Each row comes from the steps of one path. Every step used is in the known rows, and no mark comes twice. Write the path behind each row, first mark first.
Known rows
N/T/G: [-11  19  32  -3  -3  -4 -17 -19   5   4  -1   6 -10  -1   5  18  11  -8
  27  -7  30 -31]
E/N/D: [ -8  13 -20   8   3   5 -24  11  -3   9  -7   7 -11   6   1  -5   2 -27
  41  -4  -8  -5]
G/D: [-12  11  18   1  -3 -13 -12  13  11   3  -4   2   6   7   2   3 -14  -2
   6 -16  -9   5]
E/Q: [ -2  11   0 -11 -10   0  -1  13  15   6  -3   2  26   3  15  -6  -4  -5
 -11  -1  11 -21]
D/N: [ 11 -18  20  -8 -10  10  12  -6  32  -2  -2   0  -3   3  -7   0   3  -7
 -28  -9   4   1]
D/Q: [-12   4 -11  -8   3  -4  -2 -17 -18   3   0   5  -1   0 -10   8   0  -6
   2  -2  -1   8]
E/N/T/G/D: [-31  39  51   8  -5 -18 -36 -13   6  11  -6   7 -31  13  15  10  10 -19
  37 -27  16 -27]
N/E/Q/D/G: [ 46  -3  21  22  -4 -17  -7   0  22   3 -10  -1  12   1  18 -11  -3 -53
 -37 -10 -22 -19]
N/E: [ 14  -6  12  15   6  15   9 -12   7  -2 -18   0  -2  -4   5   1   6  -4
  -5  -5 -14  13]
U/N/D: [ -8   5 -19 -20   9   1 -12  18  12  -2  -4  14   0   2 -12  13   8   3
  52  -4  -7   3]
G/D/Q: [-23  15   3  -7   0 -16 -14  -2  -9   7  -4   7   6   6 -10  12 -14  -7
   5 -20 -15  12]
T/G/D/Q: [-35  25  43  -4  -2 -18 -25  -8   8   9  -1   6  -5   8  -2  14  -7 -22
   9 -22  -8 -11]
H/D: [-15  -8  13  -1 -10   4  12   8  -3   8  16  -5  17  -2  -3  11 -12  11
  19   9  -7  10]
T/N/U: [ -7 -13 -29 -10  -4   7   9 -13 -12   3   4  -9 -19  -1  -2   6   9   4
  28   4  13  -2]
E/N/D/G: [ 15  13 -11  17   7 -16 -34   5 -10  11   2   5 -16   8   6 -13  -7 -42
  33 -12 -16 -14]
D/H: [ 12  12 -12   2  -6 -20   1  26   1   0   3   7   3  -5   5  -5  -2  -9
  -3  -4 -13  -8]
D/Q/E/N: [-12  12 -21  -3 -14  -8  -9 -12 -39   4  -6  -1 -20   6 -17  -9  21   0
  10 -15  -7  11]
U/N/E: [  6  -5  14  -2  12   6  15 -11  15  -6 -17   6 -19  -1   1  10  23  16
  12  -9 -23  19]
Q/E: [  7  -3  -7  -3 -17  -3   3  12  -8  -4  -4  -6  11  -1 -13  -8  10  16
   4  -9   2   8]
T/G/D: [-22  22  55   5  -5 -17 -22   6  24   5  -1   2  -5   8   9   5  -5 -16
   8 -20  -5 -16]
G/D/Q/E: [-18  16  -6 -11 -19 -20 -12   8 -17   2  -8   2  13   6 -23   3  -4  10
  12 -29  -9  20]
T/G/D/Q/E/N: [-35  32  33   1 -20 -27 -32  -4 -13   9  -7   0 -24  14  -7  -4  15 -15
  17 -35 -10  -5]
T/N/D/H: [  3   7 -26   2  -5  -5  -1  33   9  17   5  15  -8  -8  -7   6   7 -28
  48  -7  -8 -22]

Which path is each row?
[  2   6  91   1 -17   8  -2   4  78   7 -23   4  19  10  24  -1   1 -34
 -37 -36  -6 -24]	T/G/D/N/E/Q
[ 19  -4  20 -20 -24   2  -1  -2  42   5  -5   8  20   5   0   9   4 -36
 -28  -9  34 -34]	E/Q/D/N/T
[-15   0 -33 -13 -12   9  -3  -1 -14  17  -3   7  -2  -4 -36  11  21  -9
  62 -14   3   0]	T/N/D/Q/E
[-31  36  36 -11  -2 -19 -32 -23  -2  10  -3  14  -4   6  -5  28  -3 -14
  33 -26  18 -19]	N/T/G/D/Q
[ 13   2 -12 -12  12 -19 -23  11   8   0   3  11   0   2  -6   7  -1 -12
  46 -13 -18  -7]	U/N/D/G
[  8 -30  48   6 -12  29  36 -13  33   4  -2  -4   8  -3  -4  12  -1  -3
 -13  -6 -16  25]	H/D/N/E
[ 32  -9   4  18  -2 -34 -19  -4  -3   0  11  -3 -11   1  -1  -5  -8 -44
 -21  -4 -15 -12]	Q/D/G
[ 22  10 -17  13 -12 -18 -34  16 -20   6  -1  -1  -3   5  -8 -20   3 -25
  39 -20 -15  -4]	Q/E/N/D/G
[ -2 -30   2 -22 -22  15  19   1   8  -5  12 -12  23   3  -5  11 -16   8
   3   6   7  23]	H/D/N/U
[-10   8 -52 -16 -18 -10 -16 -13 -57  -5  -8 -10  -9   8 -14 -10  14   9
  19  -9  -2  24]	D/Q/E/N/U
[ 18  16  -9  -1 -21 -32  -7  48  22   4   4   9  22  -1  12 -10  -4 -41
 -32  -1  -6 -33]	E/Q/D/H
[-26   5 -12  -5 -23  -6   5  -5 -42  12  10  -7  -6   4 -18   3  11  13
  32  -7 -11  23]	H/D/Q/E/N
[-25  -2   1  -9  -6   2   9  -9 -21  13  16   0  14  -3 -15  20 -10   7
  22   7  -9  19]	H/D/Q
[ 16   5  14   5  -5  14  10  -1  23   6 -20   1  23  -1  20  -6   4  -9
 -18  -6  -6  -8]	N/E/Q
[  9 -21  48  -6 -24  31  36   2  48  11  -6  -2  36   1  10   6  -5  -7
 -25  -7  -4   2]	H/D/N/E/Q
[-29  24  34  -8 -19 -22 -22   3  -4   3  -5   1   5   7 -16   5   5  -2
  13 -32  -4  -3]	T/G/D/Q/E
[ -4  -7  37  -7 -12  -1   2   7  38   0  -5   3   3  10  -4   3 -11 -10
 -23 -26  -4   3]	G/D/N
[-30  28   3 -11 -22 -25 -37  -1 -32   0  -8  -8 -14  16  -5  -4   8  -6
  25 -28  -6   6]	T/G/D/Q/E/N/U
[ -9   9  -5 -25   5  -5  -1 -16  -5  -4  -4  12 -14   1  -7  25  20  26
  41  -7  19  -4]	U/N/T
[  4   3 -41  -8 -21  -7 -13   7 -36  -9  -8 -14  -7   8  -1 -19  13  12
  17  -6   3  16]	Q/E/N/U
[ -4 -27  35 -10 -19  16  25   2  24   4  13  -5  15   1  -9  11  -7   3
  -6  -1  -1  10]	H/D/N
[-20  18  31 -22   3 -10 -11 -20  12  -1  -1  12 -24   3   1  26  26  12
  45 -11  24 -27]	U/N/T/G
[-10  22 -29  -9 -15  -8 -16 -23 -48   5  -8   3 -20   3 -18   6  26   8
  33 -17  18   4]	D/Q/E/N/T
[ -8  -3 -13   1   4  17  -5   6  11  16   2   8  -9  -3 -12  10  10 -21
  58  -3   6 -14]	T/N/D
[-10  -3  46 -16 -16  -5 -17   1  38  -7  -5  -5   6  12   6   4 -12 -19
  -8 -24   5  -6]	T/G/D/N/U
[  7   4  -2  -2 -14 -10  -8  16  22   5   0   1  19   4   8  -6  -2 -35
 -25   2   5 -25]	E/Q/D
[-25  14 -14 -12 -25  -5  -2 -19 -52  13   8   0  -4   2 -19  18  15  18
  55  -9  14  16]	H/D/Q/E/N/T
[-39  42  35  -1  -3 -23 -39 -31 -16  15  -6  12 -33  14   6  20  10 -25
  38 -29  17 -22]	E/N/T/G/D/Q
